Each row comes from the steps of one walk. Every step used is in the known rows, and no mark comes twice. Write the walk behind each row, first mark first.
Known rows:
s, q, r, a: [.12,.06,.15,-.06,-.13,-.19,.05,.22,-.19,.17,-.16,.01,.11,-.07,-.10,.01,-.03,-.01,.13,.00,.01,-.06,.14,.41,-.20,.01,-.15,.03,-.06,-.03,-.05,.13,.01,-.10,.01]
l, x: [-.06,.13,.12,.05,-.03,.03,.07,.27,.23,-.06,.30,-.23,-.02,.03,.04,-.06,.01,-.20,-.28,-.01,-.08,.08,.01,-.25,.13,.08,.27,-.02,.08,.14,-.04,.11,.16,.08,.13]
l, r, s, a, q: [.00,-.04,-.11,-.02,.05,-.19,-.12,-.48,-.07,.01,-.29,.14,-.19,.08,-.21,.05,-.11,.03,.25,-.08,.10,-.01,.07,.23,-.15,-.19,.02,.09,-.04,-.02,.11,-.05,-.09,-.13,-.03]
a, q, r, x: [.12,-.05,-.08,.10,.15,.03,.07,.33,.03,-.13,.10,-.14,.03,-.16,.08,.09,.01,-.14,.16,.07,.04,-.06,.05,.14,-.01,.00,-.36,-.02,-.01,.05,-.09,-.05,.07,-.07,-.06]
l, r: [.05,.12,.10,-.03,-.04,.04,.06,.21,.12,-.08,.10,-.16,-.10,.10,-.06,.02,-.11,-.27,-.37,.09,-.02,-.04,.12,.08,.07,-.03,-.06,-.01,.01,.17,-.06,.06,.10,-.01,-.03]
q, r, a, x, s: [-.12,.03,.19,.11,.13,-.02,-.01,-.04,-.16,-.07,-.04,-.01,.34,.05,-.06,.05,-.01,.00,.35,-.11,.00,.18,.07,.09,.19,-.03,.12,-.09,-.07,-.21,-.10,-.13,-.05,-.07,-.04]
s, a: [.04,.12,.03,-.18,-.24,.13,-.04,-.19,.03,-.13,-.10,-.12,-.14,.16,.05,-.06,.08,-.14,-.43,-.01,.06,-.02,.05,.05,-.07,.17,.12,-.02,-.01,.07,.00,.07,.06,.03,.09]
s, a, x, r, l: [.05,-.03,.17,.17,.07,.28,.04,.13,-.01,.02,-.22,-.19,-.11,.12,.08,-.02,.11,.10,.03,-.17,.05,.03,-.05,-.20,.07,.14,.38,-.03,-.01,-.19,.04,-.04,.02,-.11,-.05]
s, a, x, q: [-.04,.06,.14,.03,.06,.11,-.01,-.11,.01,-.07,-.09,-.10,-.10,-.02,.14,-.04,.07,.18,.09,.02,.01,-.04,-.12,-.05,.06,.17,.33,.01,-.05,-.10,-.02,.01,-.04,.27,-.08]
s, a, q, r, l, x: [.13,-.06,-.06,.40,.12,-.15,-.05,.26,.02,.01,-.14,-.25,-.35,.08,-.05,-.04,.00,-.11,.51,-.20,.08,.01,.04,-.04,-.01,-.03,.20,.12,-.04,-.14,.03,.11,.00,-.03,.30]
s, q: [.07,.08,.15,-.10,-.26,-.09,.10,.34,.11,.25,.05,-.14,-.07,-.20,-.09,-.02,-.02,-.03,-.33,.20,-.10,-.15,-.04,.16,-.25,.11,-.12,.03,.00,.22,.00,.14,.05,.08,-.05]
x, q, r: [.12,.03,-.07,-.07,.11,-.02,.04,.42,.02,.03,.10,-.13,.15,-.12,.18,.06,-.07,.00,-.05,.20,.01,-.11,.04,.14,.02,-.03,-.27,-.01,-.06,.07,-.07,.02,-.01,.10,-.16]
x, r, a, q: [.07,-.12,.08,-.09,-.15,.01,.06,.15,-.19,.06,-.07,.15,.09,-.04,-.02,.04,.09,.18,.17,.06,-.03,.04,.06,.18,-.12,-.14,-.14,-.01,.07,-.04,.04,-.09,.03,-.22,.11]
l, x, s, a, q, r: [-.03,-.06,-.16,.13,.05,-.21,-.11,-.27,-.08,.14,-.16,.12,-.09,.04,.05,-.04,-.02,.10,.57,-.22,.08,.04,.06,.10,.07,-.10,-.05,.09,-.10,-.08,-.06,.06,-.12,.05,.28]
a, x, q: [-.05,.04,.16,.10,.13,.11,.10,.29,.15,-.06,.20,-.17,.03,-.19,.08,.02,.02,.09,.02,.21,-.11,-.04,-.16,-.18,.11,.07,.22,-.03,.00,.02,-.04,-.05,.01,.24,-.14]
l, x, r: [-.01,.05,.06,-.07,.03,.14,.11,.32,.08,.06,.19,.05,.16,.06,.13,-.03,.02,.05,-.21,-.06,-.03,.06,.05,-.22,.18,-.01,.16,-.02,.08,.09,-.05,.09,.13,-.07,.06]
x, a: [.00,.07,.07,-.13,-.24,.11,-.02,.06,-.05,-.15,.11,.14,-.08,.13,.09,-.08,-.02,-.09,-.58,.10,-.03,-.06,-.03,-.08,.07,.12,-.07,-.02,.01,.12,-.05,-.02,.01,.17,.00]
r, s, x: [-.15,.07,-.14,-.24,.32,.08,.03,-.36,.27,-.12,.13,-.15,.30,-.09,-.05,.01,.02,-.36,-.22,.07,-.05,-.02,-.04,-.28,-.06,.08,.08,-.09,.07,.03,.02,.03,.08,-.10,-.21]
r, x, a, q: [.05,-.08,-.07,.06,-.07,.11,.00,-.03,-.05,-.17,.12,.23,-.18,-.08,.11,-.01,.05,.03,-.11,.10,-.04,-.12,-.12,-.08,.03,.06,-.32,.02,.03,.07,-.02,-.09,.02,.18,-.03]
l, r, s: [-.05,.06,-.04,-.11,.11,-.07,-.02,-.02,.09,-.05,.05,-.04,.06,.08,-.18,.08,-.20,-.18,-.21,.03,.01,.04,.10,.03,.01,-.13,.02,-.03,.02,.12,.06,-.02,.01,-.15,-.22]
r, s, x, a, q: [-.14,-.10,-.22,-.12,.23,-.04,-.06,-.57,.01,-.10,.01,.34,.04,-.12,-.07,-.03,-.01,-.10,.08,.07,-.06,-.08,-.16,-.19,-.08,-.02,-.08,.02,.04,-.05,.01,-.07,-.08,.06,-.06]
l, x, a, q: [-.04,-.04,.04,.18,-.12,-.07,-.03,.01,-.02,-.07,.20,.19,-.23,.03,.02,-.10,-.03,.06,.01,.01,-.08,-.01,-.10,-.21,.12,-.03,.05,.10,.04,.09,-.04,.02,-.02,.24,.29]
a, q, r: [.09,-.03,.05,.05,.01,-.12,.06,.30,.03,-.08,.07,-.16,-.02,-.11,.01,.07,-.06,-.15,.09,.17,.01,-.03,.08,.26,-.08,-.08,-.21,.00,-.03,.15,-.11,-.05,.01,-.06,.10]
q, r, s: [-.04,.03,-.06,-.17,.16,-.08,-.02,.09,.07,-.01,.04,-.09,.31,.01,-.06,.10,-.13,-.16,-.16,.06,.08,.08,.12,.07,-.04,-.08,-.06,-.08,-.02,.06,-.01,-.07,-.02,-.21,-.22]

Write each row's walk:
[-.02,-.08,-.12,-.08,-.23,-.08,-.09,-.46,-.02,.10,-.16,.04,-.18,-.05,-.03,-.03,.06,.11,.09,.01,.01,-.04,-.06,.17,-.17,-.02,-.19,.03,-.05,.02,.06,-.04,-.14,.10,.14]
x, s, a, q
[.07,.01,.12,.11,-.09,-.14,.01,.08,-.10,-.11,-.06,.00,-.17,.05,-.21,.03,-.07,-.08,.24,.00,-.02,.01,.12,.28,-.04,-.18,-.10,.05,.04,.00,.01,-.04,.06,-.13,.15]
l, r, a, q
[.12,-.02,-.11,.07,.09,.05,-.02,-.11,-.09,-.12,-.20,-.01,-.12,-.03,.13,.03,.07,-.04,.27,-.11,.17,-.08,.09,.20,-.05,.07,-.22,.01,-.07,-.05,-.07,.01,.03,-.06,.01]
s, a, q, r, x
[-.07,.06,-.07,-.25,-.05,.00,-.11,-.44,.05,-.05,-.16,-.06,.05,.15,-.07,.00,.00,-.02,-.29,-.05,.10,.07,.02,.02,-.14,.07,.19,-.05,.00,-.03,.13,-.02,-.04,-.10,-.14]
r, s, a
[.01,.06,.09,.11,.21,.07,-.02,-.02,-.10,-.04,-.19,-.03,.02,.01,.23,-.01,-.01,.17,.31,-.07,.10,-.05,.01,.09,.13,.09,.23,.02,-.14,-.15,-.12,.01,-.06,.15,-.13]
s, a, x, q, r
[-.03,.04,-.11,-.19,-.23,.07,-.07,-.38,-.01,.05,-.13,-.01,-.04,.09,.06,-.05,.06,-.02,-.28,-.06,.03,.00,.00,.07,-.05,.09,-.07,-.04,-.06,.00,.03,.04,-.07,.07,.01]
x, s, a
[.02,-.07,.01,.02,-.23,-.01,-.03,.00,-.08,-.10,.08,.21,-.21,.00,.01,-.03,-.01,.04,-.21,.19,-.06,-.10,-.09,.04,-.05,-.01,-.16,.05,.02,.15,-.03,-.08,-.06,.18,.11]
x, a, q
[.05,-.10,-.03,.41,-.03,-.07,-.04,.35,.06,-.02,.17,-.05,-.40,.01,-.10,-.08,.00,-.01,.12,-.01,-.10,-.03,-.17,-.36,.07,-.03,.10,.12,.06,-.03,.09,.02,-.03,.19,.26]
r, l, x, a, q
[-.09,-.13,-.14,-.04,.10,-.11,-.09,-.42,-.11,.21,-.18,.32,.03,.05,-.04,-.01,.01,.36,.40,-.20,.08,.09,.00,-.07,-.04,-.17,.23,.07,.03,-.08,.10,-.01,-.08,-.16,.07]
l, x, r, s, a, q
[-.11,.06,-.05,.00,-.03,-.02,.01,.06,.17,.10,.27,-.09,.10,-.02,.01,-.04,-.01,-.08,-.16,-.03,-.11,.09,-.05,-.26,.16,-.01,.07,-.03,.04,.08,.02,.09,.02,.15,.10]
l, x, s
[.07,-.07,-.28,.07,.05,-.01,-.06,-.50,-.08,.03,-.21,.18,-.27,-.02,.02,.03,.02,.06,.38,-.17,.07,-.10,.00,.14,.00,-.07,-.42,.05,-.08,-.08,.04,.02,-.07,.04,-.04]
l, r, x, s, a, q
[-.03,.01,-.19,-.08,.01,.17,.04,.00,.15,.00,.20,-.11,.15,-.13,.12,.06,.08,-.09,-.26,.05,-.05,-.01,-.07,-.15,.06,.09,-.33,-.11,.03,.06,.03,-.03,.03,.07,-.20]
r, x, s
[-.15,.00,-.01,-.03,.22,.01,-.09,-.42,.02,.01,-.15,.01,.10,-.06,.00,.02,.01,.29,.25,.00,.04,.04,-.15,-.13,.01,.05,.40,-.01,-.04,-.18,.11,-.08,-.12,.13,-.31]
r, s, a, x, q
[.04,.02,.10,-.21,-.13,.14,.07,.14,-.16,.00,-.03,.09,.25,.13,.08,.01,.08,.09,-.22,.00,.00,.07,.10,.05,.00,-.03,-.05,-.08,.06,-.03,.01,-.05,.10,-.24,-.02]
x, r, a
[.06,-.01,.01,-.03,-.25,-.02,-.05,-.20,.02,-.09,-.15,-.10,-.28,.01,-.04,-.05,.09,-.02,-.07,.06,.04,-.05,-.01,.19,-.18,.05,.05,.04,-.01,.10,.02,.00,-.01,.07,.16]
s, a, q
[-.05,.08,-.07,-.18,.08,.22,.02,-.29,.05,-.25,.11,.18,.01,.07,.18,-.12,.06,-.32,-.46,.04,-.06,-.15,-.07,-.25,.10,.22,-.05,-.02,.02,.05,-.14,.10,.08,.17,.01]
s, x, a
[.01,-.10,-.26,.00,-.07,.05,-.06,-.41,.00,.04,-.15,.07,-.16,-.10,.06,.02,.14,.12,.22,-.08,.04,-.05,-.10,.08,-.09,.06,-.32,.00,-.03,-.06,.08,-.04,-.08,.09,-.01]
r, x, s, a, q
[.17,-.14,-.07,.25,.00,-.08,-.04,.44,-.10,-.04,-.05,-.03,-.27,-.01,.00,.01,-.08,-.10,.12,.08,.02,-.09,-.05,.07,-.02,-.08,-.27,.08,-.04,-.03,.00,-.11,-.09,.05,.10]
x, a, q, r, l
[.03,-.02,.12,.02,-.21,-.07,.00,.10,-.04,-.10,.04,-.10,-.02,-.02,-.19,.01,.08,-.04,.11,.13,-.06,.06,.02,.17,-.14,-.06,.00,.00,.08,.00,.05,-.07,.06,-.08,.18]
r, a, q
[-.03,-.02,-.10,.22,.04,-.01,.01,.36,.27,.14,.24,-.35,-.06,-.05,-.07,-.01,.01,-.17,-.01,-.04,-.12,.08,-.13,-.42,.12,-.01,.06,-.01,.05,-.04,.13,.08,.00,.12,.10]
r, l, x, s
[.09,.07,-.05,-.02,.16,.17,.09,.31,.10,-.16,.14,-.18,.16,-.04,.19,.07,.01,-.24,-.20,.01,.06,-.03,.13,.01,.09,.11,-.28,-.10,-.01,.05,-.12,.01,.15,-.08,-.21]
q, r, x
[-.05,.03,.23,.17,-.01,-.21,.02,-.12,-.19,.28,-.17,.18,.01,-.10,-.26,.02,-.10,.17,.46,-.09,-.10,.00,-.02,.20,.01,-.07,.02,.04,-.08,-.14,.00,.09,-.09,.06,-.07]
l, r, a, x, s, q
[-.04,.00,-.01,-.18,-.09,-.21,.01,.04,.09,.28,.00,-.08,.14,-.24,-.22,.05,-.09,.06,-.20,.17,-.07,-.07,-.07,.09,-.30,.00,-.03,.01,.01,.17,.13,.08,-.04,-.02,-.25]
r, s, q
[-.14,.06,.11,-.02,.24,-.01,-.10,-.40,-.06,-.13,-.24,-.02,.23,.13,-.04,.04,-.08,.01,.21,-.17,.16,.12,.10,.07,.09,.04,.48,-.04,-.09,-.17,-.05,-.11,-.07,-.13,-.18]
q, r, s, a, x
[-.07,.09,.05,.03,-.09,.06,-.02,.03,.02,-.14,.20,.16,-.08,.17,.10,-.12,-.04,-.05,-.38,-.07,-.05,.00,-.02,-.31,.23,.09,.21,.04,.04,.06,-.07,.08,.06,.22,.16]
l, x, a
[.05,.09,.16,-.10,-.03,.01,.01,.15,-.10,-.14,.00,-.08,.18,.16,.02,.02,-.01,-.20,-.04,-.01,.05,.08,.20,.20,.04,.00,-.04,-.07,-.01,-.07,-.09,-.01,.10,-.19,.04]
q, r, a
[-.10,-.07,.16,-.08,.12,-.06,.10,.03,-.07,.40,-.12,.18,.31,-.26,-.13,.08,-.05,.37,.18,.05,-.06,-.01,-.09,-.01,-.13,-.03,.20,-.01,.00,.00,.06,-.03,-.07,-.14,-.32]
a, x, r, s, q
[-.02,-.08,.11,.10,.00,-.07,.04,.15,-.14,.08,.03,.20,.03,.01,-.01,-.01,.08,.23,.40,-.10,-.05,.12,.05,-.01,.05,-.18,.11,.04,.11,-.09,.02,.01,.08,-.18,.24]
l, x, r, a, q
[-.03,.04,.15,-.06,.00,.08,.05,.17,-.09,.05,.07,.15,.24,.18,.05,-.04,.07,.12,.00,-.16,-.02,.15,.11,-.13,.17,-.06,.20,-.03,.10,-.10,.01,.07,.14,-.16,.13]
l, x, r, a
[.08,-.06,.01,.07,-.10,-.08,-.04,.13,-.19,-.09,.00,.26,-.09,.03,.05,-.01,-.10,.00,-.02,.11,.03,-.08,.03,.20,.00,-.07,-.26,.06,-.07,.08,-.13,-.10,-.08,.10,.10]
x, a, q, r
[-.13,-.02,-.09,-.14,.18,.02,.02,-.01,.07,.16,.15,.15,.34,.03,-.02,.03,-.06,.14,-.07,-.10,.01,.14,.05,-.27,.12,-.11,.20,-.04,.09,.01,.08,.00,.03,-.21,-.15]
l, x, r, s
[.15,-.07,-.02,-.01,-.02,.21,.11,.60,.08,.10,.06,-.26,.02,.02,.06,.04,.05,-.05,-.32,.09,-.03,.00,-.01,-.13,-.05,.01,-.09,-.05,.07,.03,.10,-.02,.07,-.19,-.08]
x, r, l
